Each row comes from the steps of one walk. Every step used is in the known rows, and no mark comes twice. Write the walk behind each row, first mark first.
Known rows:
lifu > ligeka > keto > rurilab > bivi: [ 0.865  1.023 -1.051 -0.021  0.688 -1.500 -0.480 -1.992 -0.005 -1.674
  5.229 -2.715 -0.533 -2.286 -2.213  2.290  0.378  0.781  0.538]
ligeka > rurilab > nalaniv > bivi: [-0.402  0.404 -1.847 -2.378  0.501  0.090 -0.200  0.167  0.498 -2.547
 -1.002  2.427 -2.424 -1.164 -0.152  6.052 -0.747 -0.868 -0.544]
keto > rurilab > bivi > nalaniv: [-1.750 -2.058 -0.985 -0.516  0.265 -0.937 -0.954 -1.587 -0.511 -1.040
 -0.962  3.655 -2.691 -1.850 -1.047  3.163 -1.594  0.190  1.168]
ligeka > keto: [ 1.102  1.565 -0.318 -0.430 -0.730 -0.124 -0.659 -0.289  0.127  0.538
  5.571 -2.612  1.127 -0.108 -0.021  2.814  1.513  0.991  0.586]
keto > lifu > bivi > ligeka > rurilab: [ 0.416 -0.088  0.676 -4.092  1.198 -0.512 -0.206 -0.107 -0.423  2.314
 -1.484  5.109  0.814  0.397 -0.817 -0.639 -1.177 -0.605 -1.137]
keto > lifu > bivi: [ 0.351 -1.467  2.744 -1.247  1.199 -0.789 -0.572  1.323 -0.703  2.726
 -0.958  4.284  0.147  0.991 -1.323 -0.755 -0.826 -0.605  0.384]
lifu > ligeka > rurilab > nalaniv > bivi: [ 0.685  2.153 -1.616 -1.077  1.430 -0.920  0.808 -0.508  0.657 -3.043
 -0.498  0.250 -0.915 -2.178 -1.720  2.670 -1.049 -0.859 -0.917]
nalaniv > rurilab > bivi > ligeka: [-1.551 -0.863 -1.729 -2.170  0.463 -1.142 -0.397 -1.631  0.095 -1.219
  0.204  4.453 -3.495 -1.726 -1.205  0.119 -1.202  0.320 -1.960]
bivi > ligeka > rurilab: [ 0.110  2.066 -2.934 -4.693  0.023  0.523  0.594 -2.121  0.422 -0.521
 -0.881  1.052  1.024 -1.044  0.762  0.257 -0.537 -0.040 -2.332]
rurilab > ligeka: [-0.249  1.344  1.064  1.150 -0.059 -0.052  0.094  0.123  0.641 -0.910
 -2.774 -1.207 -2.315 -1.868  1.161  1.419 -1.114 -1.591  0.364]
bivi > ligeka > rurilab > nalaniv: [-0.395  1.952 -2.488 -3.119  0.151  0.914  0.434 -2.129  0.777 -0.425
 -1.286  2.934  0.836 -1.599  0.734  2.984 -0.458 -0.332 -2.121]
ligeka > rurilab > bivi > nalaniv: [-1.135 -0.146 -2.613 -2.469  0.694  0.551  0.019 -0.645 -0.062 -1.677
  0.325  4.254 -2.407 -1.403  0.237  5.126 -1.038 -0.091  0.293]
rurilab > ligeka > keto: [ 0.536  2.566  0.587  0.745 -0.617 -0.137 -0.444 -0.165  0.756 -0.605
  2.081 -3.491 -1.438 -1.964  1.127  3.557  0.199 -0.876  0.769]
lifu > bivi > nalaniv > rurilab: [-0.213 -0.366  0.836 -1.891  0.912 -2.209  0.403  1.788  0.044 -0.048
 -4.851  4.759 -0.149 -0.483 -2.437 -2.298 -2.428 -0.462 -0.531]
nalaniv > rurilab > bivi > ligeka > keto > lifu: [-0.935 -0.522 -1.473 -2.484  0.349 -1.384 -0.984 -1.785 -0.298  0.309
  4.295  4.131 -2.903 -1.310 -1.374  1.831 -0.619  0.683 -1.659]
rurilab > bivi: [-1.329 -1.052  0.461  0.715  0.537  0.951 -0.704 -0.634  0.051 -0.324
  0.101  3.729 -3.174 -0.752  0.037  2.098  0.065  0.275  1.903]
bivi > nalaniv > rurilab > ligeka > keto > lifu: [-0.311  1.674 -0.800 -0.383 -0.221 -2.312  0.115  0.231 -0.181  0.603
  0.954  1.881 -0.862 -1.766 -0.945  2.154 -2.525 -0.747 -1.210]
ligeka > keto > lifu > bivi > nalaniv > rurilab: [ 0.924  0.518  0.657 -1.957  0.198 -2.044 -0.814  0.823 -0.593  2.405
  4.361  2.199  1.042  0.177 -2.020  1.796 -0.456  0.420 -0.151]
bivi > ligeka: [-0.121  2.273 -0.811 -2.048 -0.208  0.409  0.447 -1.729  0.495  1.089
 -2.389  1.807  1.697 -0.591  0.469 -2.594 -0.379  0.074 -1.332]

Which walk is each row?
[ 1.534  1.595 -1.339 -0.340  0.428 -1.889 -0.135 -1.686 -0.016 -1.546
  4.963 -4.714  1.133 -1.988 -2.194  1.115  0.327  0.610 -0.370] : lifu > ligeka > keto > rurilab
[ 0.381  0.959  1.059 -2.569  0.297 -0.755 -0.678 -0.662  0.677  0.880
 -2.202  2.663  1.251 -1.187 -1.354  0.755 -0.121  0.093  0.021] : lifu > bivi > ligeka > keto > rurilab > nalaniv
[-0.819  1.249 -1.084 -0.078  0.018 -2.130  0.644  0.341  0.227 -1.049
 -2.979  2.187 -1.598 -2.122 -0.754  0.138 -3.111 -1.111 -1.369] : bivi > nalaniv > rurilab > ligeka
[-0.773  0.913  1.074  1.097  0.213 -0.125 -0.452  0.640  0.776 -0.493
 -3.507  3.715 -1.818 -0.802 -0.651  3.114 -0.672 -0.963  0.928] : rurilab > nalaniv > bivi
[ 0.625  0.987 -0.493 -1.244  1.546 -1.154  0.069 -0.310 -0.306 -0.005
  1.575  2.468 -0.840 -0.917 -1.803  2.723 -1.278 -1.128 -0.758] : keto > lifu > ligeka > rurilab > nalaniv > bivi
[ 0.624  2.081  1.256  0.594 -0.302 -0.313 -0.746 -0.018  0.190  0.935
  3.482 -1.822 -1.323 -1.379  0.950  4.133 -0.103 -1.052  0.637] : rurilab > ligeka > keto > lifu
[ 0.579  2.471  2.061  0.145  0.081 -0.846 -0.441  0.898  0.310  1.652
  0.114  0.738 -0.432 -1.444  0.123  2.819 -1.190 -1.306  1.260] : rurilab > ligeka > keto > lifu > bivi > nalaniv
[-0.827 -1.196 -2.357 -2.760  0.683  0.841 -0.422 -0.878 -0.051 -2.506
  2.084  2.509 -3.462 -1.194  0.434  5.286 -0.237  0.122  0.058] : ligeka > rurilab > bivi
[ 1.151  0.849  0.369 -0.618 -0.458 -0.363 -1.111 -0.250 -0.576  2.452
  7.279 -0.750  1.253  0.494 -0.318  3.656  1.267  0.800  0.513] : ligeka > keto > lifu
[-1.698  0.307  0.071  1.023  0.402  0.646 -0.154 -0.319  0.073  0.488
 -1.895  5.775 -1.821 -1.063 -0.252  1.634 -1.091  0.076  2.222] : rurilab > bivi > nalaniv
[ 0.708  1.037  0.709 -3.874  0.251 -1.006 -0.509 -0.750  0.386  0.804
 -1.961  1.295  1.505 -0.802 -1.333 -1.341 -0.210  0.332 -0.314] : lifu > bivi > ligeka > keto > rurilab
[ 1.194  2.233 -0.697 -0.037  0.520 -2.074 -0.357 -1.174  0.386 -1.795
  2.867 -2.549 -0.025 -2.313 -2.612  2.630 -0.091  0.137  0.096] : lifu > ligeka > keto > rurilab > nalaniv > bivi
[ 0.163  0.692 -1.080 -1.089  1.695 -0.798  0.306 -0.764 -0.678  0.636
  2.560  3.494 -0.427 -1.098 -1.540  2.054 -1.602 -0.491 -0.132] : keto > lifu > ligeka > rurilab > bivi > nalaniv
[-0.734  1.358  0.048 -1.406  0.119  1.063 -1.045 -2.070  0.119  2.071
  2.731  4.391 -0.856 -0.824  0.239  2.385  0.574  0.862  1.075] : rurilab > bivi > ligeka > keto > lifu
[ 0.723  1.554 -1.819 -0.172  1.387 -0.521  0.963 -0.964  0.502 -2.588
  1.669 -0.571 -0.025 -2.185 -1.421  3.179 -0.514 -0.651 -1.292] : lifu > ligeka > rurilab > nalaniv
[-0.779  1.815 -0.553 -1.208 -0.108  1.238 -0.831 -2.131  0.545  0.842
  1.590  3.266 -0.984 -1.257  0.338  2.289  0.767  1.041  1.208] : rurilab > bivi > ligeka > keto
[ 0.174  2.050 -1.443 -2.053 -0.861 -0.183 -0.710 -2.767  0.525  0.684
  2.074  0.160  1.648 -1.773 -0.188  3.132  0.643  0.659 -0.981] : bivi > ligeka > keto > rurilab > nalaniv
[-0.891  2.398  0.493 -0.249  0.074  0.131 -0.171 -0.314  1.051  0.197
 -5.060  4.858 -0.742 -1.117 -0.378  1.650 -0.885 -0.817  0.168] : rurilab > nalaniv > bivi > ligeka
[ 0.759 -0.329 -1.347 -1.506 -0.803 -1.231 -1.378 -1.359 -0.347 -0.691
  5.924 -3.657  0.039 -0.957 -0.712  4.307  1.034  1.070 -0.072] : ligeka > keto > rurilab
[-1.469 -2.323 -1.109 -0.929  0.655 -1.489 -0.677 -0.565 -0.204 -1.943
  1.399  3.301 -4.798 -1.345 -1.463  1.668 -1.030  0.187 -1.057] : nalaniv > rurilab > bivi
[-0.096  3.176 -0.299 -3.386 -0.071 -0.557  0.038 -0.542  0.654  0.072
 -5.618  2.797 -0.482 -0.338 -0.384 -3.221 -1.371 -0.425 -0.310] : nalaniv > bivi > ligeka
[-1.466  0.815 -0.190 -0.976  0.407  1.308 -0.369 -1.860  0.489  0.536
 -1.781  4.950 -1.798 -1.209  0.421  0.130 -0.213  0.388  0.838] : rurilab > bivi > ligeka
[ 0.672  1.966 -1.288  0.088  0.683 -1.639 -0.090 -1.766  0.038 -1.295
  4.003 -1.503  0.373 -2.536 -2.350  1.938 -0.405  0.645  0.913] : lifu > ligeka > keto > rurilab > bivi > nalaniv
[ 0.318 -0.273 -0.816 -1.246  1.748 -0.513 -0.061 -1.017 -0.720  0.047
  3.657  2.305 -1.219 -0.942 -1.392  2.314 -0.765 -0.377 -0.398] : keto > lifu > ligeka > rurilab > bivi
